Each row was made from one small tree. The marks that hang from a mark follow it in brackets, in alphabetical order. Every link used is in the known rows. Write each row's tree.
Known rows
K[Q[H N W]]: [ 5.250  3.142 -4.122  1.587 -0.534 -1.844 -3.747 -3.062  2.332 -1.067
  2.434  0.653  2.880  0.676  1.107  3.662 -2.755  1.490  2.348 -0.660
  7.309 -2.400]
Q[A D H R]: [ 0.230  2.586 -4.055 -0.926  5.303 -0.071 -2.331 -6.040  0.712 -0.679
  4.247  3.004 -0.524 -1.145  0.540  3.612 -2.787 -1.942  0.706 -0.972
  4.313 -3.497]
W[Q[A N R S[C[Z]]]]: [ 0.794 -0.265 -2.337 -0.676  6.394 -1.806 -3.099 -3.389  1.752 -1.011
  1.642  1.674 -3.094  2.210  1.259  2.871 -1.175 -0.441  3.173  0.000
  0.005 -4.215]
S[C]: [-1.215 -1.001  2.107 -0.457  0.906  0.494 -0.249  0.059  0.131  0.078
 -0.011 -0.775 -2.060  1.184  0.442 -0.311  0.967  0.198  1.023  0.415
 -2.444 -0.591]
W[Q[A[T[Z]] D H R S]]: [ 0.960  2.496 -2.847 -1.564  7.244 -0.178 -3.154 -6.324  0.731  0.232
  4.710  1.946 -2.584  0.606  0.727  2.985 -1.653 -2.041 -0.066 -1.442
  2.554 -4.171]
R[Q[D N S]]: [ 1.421  1.681 -5.147 -0.698  0.962  0.368 -3.707 -5.056  2.610 -0.400
  0.375  1.763 -2.314  1.113  0.516  2.962 -2.457 -1.011  2.913 -2.074
 -1.174 -3.443]
D[Q[A[T[Z]] N S W]]: [ 4.186  1.168 -2.353  0.973  3.079 -1.017 -1.471 -3.120  0.290 -3.222
  1.967  1.213 -1.925  0.404 -1.108  2.478  0.715 -1.232 -0.048  0.329
  2.848 -3.663]
H[Q[S]]: [ 0.338 -0.290 -0.167 -1.817  0.819 -0.772 -2.689 -0.978  0.153 -0.906
  0.708  0.633 -0.756  0.439  0.988  1.582 -0.279  0.512  0.782  0.038
  0.608 -0.023]
H[Q[A D R]]: [ 0.306  1.399 -3.840 -2.923  3.054 -0.838 -2.258 -4.204  0.729 -0.653
  3.156  3.732 -1.107 -2.314 -0.084  4.262 -1.803 -1.882  0.915  0.195
  4.383 -1.685]
K[Q[H R S[C]]]: [ 0.407  0.935 -2.188 -1.082  5.453 -1.384 -4.329 -3.500  1.328 -0.488
  3.565 -0.191 -1.484  0.323  1.569  3.309 -1.524 -0.289  1.960 -0.825
  0.712 -2.360]
W[Q]: [ 1.409 -0.064 -1.021  0.219 -0.627 -0.632 -1.171 -0.695  1.249  1.065
 -1.114  0.488  0.478  0.624  1.005  0.729 -1.904  0.249  1.430 -0.147
  0.860  0.151]
D[Q[A[T]]]: [ 1.330  0.033 -0.207  0.114  0.802  0.332  1.527 -2.279 -0.839 -1.810
  0.268  1.032 -0.176 -1.754 -1.616  1.688  0.141 -2.468 -1.276  1.252
  2.805  0.159]
K[Q[A D N R S[C] W]]: [ 3.436  2.274 -7.089 -1.632  7.250 -2.905 -5.490 -6.049  3.427 -1.549
  5.165  2.931 -2.609  0.919  0.316  5.380 -2.211 -1.731  4.446 -1.113
  3.603 -6.211]
K[Q[D S W]]: [ 2.868  1.291 -4.847 -1.097  3.276 -1.386 -4.775 -2.888  2.762 -0.175
  2.844  0.931 -1.153  1.325  0.697  2.170 -2.041 -0.622  2.105 -1.474
  2.136 -3.050]
R[Q]: [ 0.334  0.992 -1.302  0.106 -1.452  0.176 -0.498 -1.427  0.835  0.523
 -0.441  0.440 -0.981 -0.798  0.343  1.102 -0.889 -0.941  0.967 -0.396
 -1.140  0.039]
R[Q[A[T] D H S]]: [ 0.572  3.176 -1.746 -1.367  3.649  1.020 -2.205 -7.178  0.627 -0.595
  3.582  1.707 -1.972  0.754  0.441  2.510 -1.477 -2.766  0.500 -1.535
  1.368 -3.110]
H[Q[A D N R S]]: [ 1.674  1.824 -5.970 -2.841  4.809 -1.627 -4.325 -6.025  1.618 -2.003
  3.440  4.103 -1.501 -0.707  0.161  5.563 -2.283 -1.402  2.573 -0.716
  4.259 -3.946]
T[A Z]: [-0.714 -0.945  2.553 -0.179 -0.387  0.362  1.275  0.839 -2.359  0.781
  1.309 -0.680 -1.420 -0.589 -0.920 -1.168  3.270 -0.278 -3.341 -0.335
 -1.499 -0.097]
D[Q[S[C] W]]: [ 1.795 -1.583 -1.069  0.623  1.967 -0.636 -3.473 -0.922  1.563 -2.167
 -0.451  0.045 -3.140  1.467  1.260  1.105 -0.916 -0.218  2.377  0.343
 -2.153 -2.211]
D[Q[H R S W]]: [ 2.854  0.821 -4.651  1.223  3.574 -1.588 -5.071 -3.225  1.758 -2.599
  1.746  1.578 -1.148 -0.451  1.882  3.395 -3.586 -0.446  1.943 -0.372
  1.694 -2.984]
K[Q[D]]: [ 1.249  0.833 -3.486 -1.186  0.887  0.211 -1.926 -2.449  1.613  0.817
  1.352  0.600  0.150 -0.571 -0.411  2.169 -1.681 -0.840  0.514 -0.875
  2.709 -0.740]
C[Z]: [-1.377 -1.153  1.806  0.221  0.810  1.135  0.361  1.628 -0.495 -0.188
 -0.075 -0.917 -1.240  1.118  0.222 -1.351  1.022  0.686 -1.453  0.685
 -0.685 -0.128]

Write each row's tree
[ 3.352  5.026 -4.802 -0.046  5.258 -0.799 -2.615 -6.636  1.111 -1.620
  6.577  3.037 -1.354 -0.175 -0.424  4.163 -1.206 -1.309  0.133 -0.876
  7.028 -6.248] : Q[A[T[Z]] D H N R W]
[ 2.930  2.413 -2.264  1.190  0.995 -0.859 -5.162 -4.493  2.685 -1.452
  1.630  0.618 -2.072  2.997  2.656  2.886 -2.241  0.892  4.503 -1.268
 -0.258 -4.359] : R[Q[H N S[C] W]]
[ 0.623  2.097  2.004 -0.025  4.255  0.107 -2.352 -3.946  0.445 -1.410
  3.932  0.063 -3.695  2.948  1.665  0.832  0.657 -1.067  0.996  0.090
 -0.111 -3.690] : R[Q[A[T] H S[C[Z]] W]]
[ 1.897  1.415 -2.732 -0.657  4.431 -0.094 -4.080 -6.065  1.663 -0.057
  1.963  1.982 -0.336  2.249  1.996  2.517 -3.446 -0.807  2.217 -1.656
  2.897 -3.224] : W[Q[A D H S]]
[ 1.294  1.770 -5.720 -0.880  3.189 -1.343 -3.550 -2.535  2.513 -0.051
  3.029  2.697 -1.979 -0.578  0.546  2.289 -2.651 -1.178  1.965 -0.843
  1.553 -3.645] : Q[D R W]
[-1.078 -0.336 -0.368 -2.149  6.207  0.489 -2.284 -4.206  0.670 -0.852
  2.456  1.170 -4.007  2.367  0.331  0.964  0.335 -1.828  1.805 -0.908
 -2.026 -3.816] : Q[A D S[C]]
[ 2.545  2.155 -6.855 -0.364  4.094 -0.978 -6.076 -6.551  3.343 -0.280
  1.890  2.687 -0.516  1.443  2.219  4.608 -5.400  0.101  3.720 -2.241
  2.767 -4.619] : W[Q[D H N R S]]
[-1.866  0.161  0.976 -0.823  8.674 -0.366 -2.690 -3.408 -0.361 -1.828
  4.238  0.438 -3.627  1.937  1.723  1.557  0.254 -0.621  0.691  0.065
 -0.613 -4.005] : Q[A H R S[C[Z]]]
[ 3.234  1.734 -5.458 -0.229  2.713 -1.040 -5.063 -3.849  3.034 -1.514
  1.954  2.026 -1.556  2.878  0.877  2.113 -2.334  0.291  3.352 -1.798
  1.307 -5.173] : Q[D N S W]
[ 2.044  2.565 -4.783 -0.340  0.335  0.332 -1.396 -5.746  1.860 -0.440
  1.031  2.844 -0.978 -0.399 -0.414  3.671 -2.096 -1.970  2.335 -1.092
  2.357 -3.076] : R[Q[A D N]]
[ 1.235  0.263  0.534 -0.517  5.460 -1.922 -2.550 -1.959  0.718 -1.684
  2.891  0.785 -3.097  2.825  1.074  0.474  0.979 -0.717  2.696  0.046
 -0.920 -3.792] : Q[A S[C] W]
[ 2.412  1.305 -2.777 -0.403  4.416 -0.034 -4.807 -7.169  2.497 -0.756
  1.780  1.977 -1.236  3.611  2.148  3.629 -3.312  0.032  4.097 -1.542
  2.550 -4.923] : W[Q[A D H N S[C]]]
[ 1.373  0.574 -1.478 -0.197  5.001  0.781 -4.571 -5.962  2.168 -0.898
  1.700  1.282 -2.116  4.418  2.301  2.632 -2.595  0.526  3.034 -1.048
  2.024 -5.039] : W[Q[A D H N S[C[Z]]]]
[ 1.161  1.445 -6.011 -1.463  5.896 -1.792 -5.214 -3.353  2.654 -0.727
  3.642  2.541 -3.287  0.805  1.080  2.174 -2.531 -1.358  2.583 -1.561
 -0.442 -4.830] : Q[D R S W]
[ 1.976  1.966 -5.224 -2.829  5.484 -2.472 -5.074 -4.637  1.876 -1.614
  4.607  4.027 -2.391 -0.348  1.020  4.271 -2.217 -1.641  2.550 -0.399
  3.757 -3.948] : H[Q[A D R S W]]
[-0.968  0.128 -3.437 -1.950  8.585 -0.172 -3.378 -4.998  1.555 -1.866
  3.623  2.254 -4.970  2.105  0.226  2.961 -0.463 -1.458  2.267 -0.655
 -0.708 -6.198] : Q[A D N R S[C[Z]]]
[ 4.518  1.864 -6.163  2.344  0.407 -1.454 -4.060 -3.728  2.306 -2.852
  0.949  2.279  0.849 -1.267  1.190  4.859 -4.333  0.349  2.488  0.035
  5.184 -3.122] : D[Q[H N R W]]
[ 1.303  1.553 -4.281 -2.294  6.592 -1.254 -3.300 -6.718  2.351 -0.439
  3.147  2.927 -3.235  1.557  0.151  4.082 -1.987 -2.352  3.330 -0.909
  1.161 -5.061] : W[Q[A[T] D N R S[C]]]
[ 4.196  2.859 -2.665  2.206 -0.744 -1.107 -3.253 -2.775  1.754 -1.704
  1.770  1.033  2.001  1.697  1.593  2.311 -2.454  1.948  2.356 -0.613
  5.231 -3.137] : Q[H N W]
[ 1.885  0.507 -1.909 -1.303  0.157 -1.090 -3.221 -2.206  0.892 -1.716
  0.452  1.284  0.028  0.844  0.761  2.958 -0.912  1.138  1.899 -0.214
  2.253 -1.201] : H[Q[N S]]
[ 3.263  2.822 -3.333 -1.424  2.742 -1.184 -1.304 -3.961  1.391 -0.149
  4.426  1.818  0.158 -0.318 -1.167  2.513 -0.645 -2.378  0.340 -0.183
  6.216 -2.355] : K[Q[A[T] D W]]
[ 2.454  2.942 -3.537  0.085  7.177 -2.983 -4.260 -4.511  0.971 -2.131
  5.304  2.432 -0.952  0.730  1.794  3.026 -1.980 -1.015  2.190 -0.783
  3.452 -4.723] : Q[A H R S W]
[ 2.017  0.870 -3.630 -0.224  5.371 -0.871 -0.818 -4.018 -0.237 -2.907
  2.291  1.726 -2.671 -1.713 -1.740  3.805  0.412 -2.427 -0.726  0.267
  1.735 -3.287] : D[Q[A[T[Z]] N R S]]
[ 3.809  3.800 -5.466  1.212 -1.416  0.185 -4.549 -5.722  3.298 -0.592
  1.591  2.251 -0.084  1.051  1.706  3.715 -4.201  0.253  3.383 -1.679
  3.628 -4.019] : R[Q[D H N W]]
[ 1.928  1.759 -3.930 -0.728  7.113 -3.532 -3.086 -2.790  1.055 -1.807
  4.362  2.640 -2.153  0.210  0.605  2.316 -0.784 -1.849  2.278 -0.373
  1.356 -4.239] : Q[A R S W]
[ 5.218  1.627 -4.111  2.172  2.528 -1.371 -4.089 -5.039  1.511 -3.929
  1.410  2.066  0.565  1.160  1.212  3.971 -2.963 -0.003  2.600 -0.313
  5.171 -4.041] : D[Q[A H N S W]]
[ 0.334 -0.150 -1.901 -1.422  6.592 -2.274 -2.831 -3.368  1.350 -0.077
  1.911  1.738 -2.991  1.051  1.355  2.512 -1.296 -1.585  3.190 -0.231
 -1.168 -2.903] : W[Q[A R S[C]]]
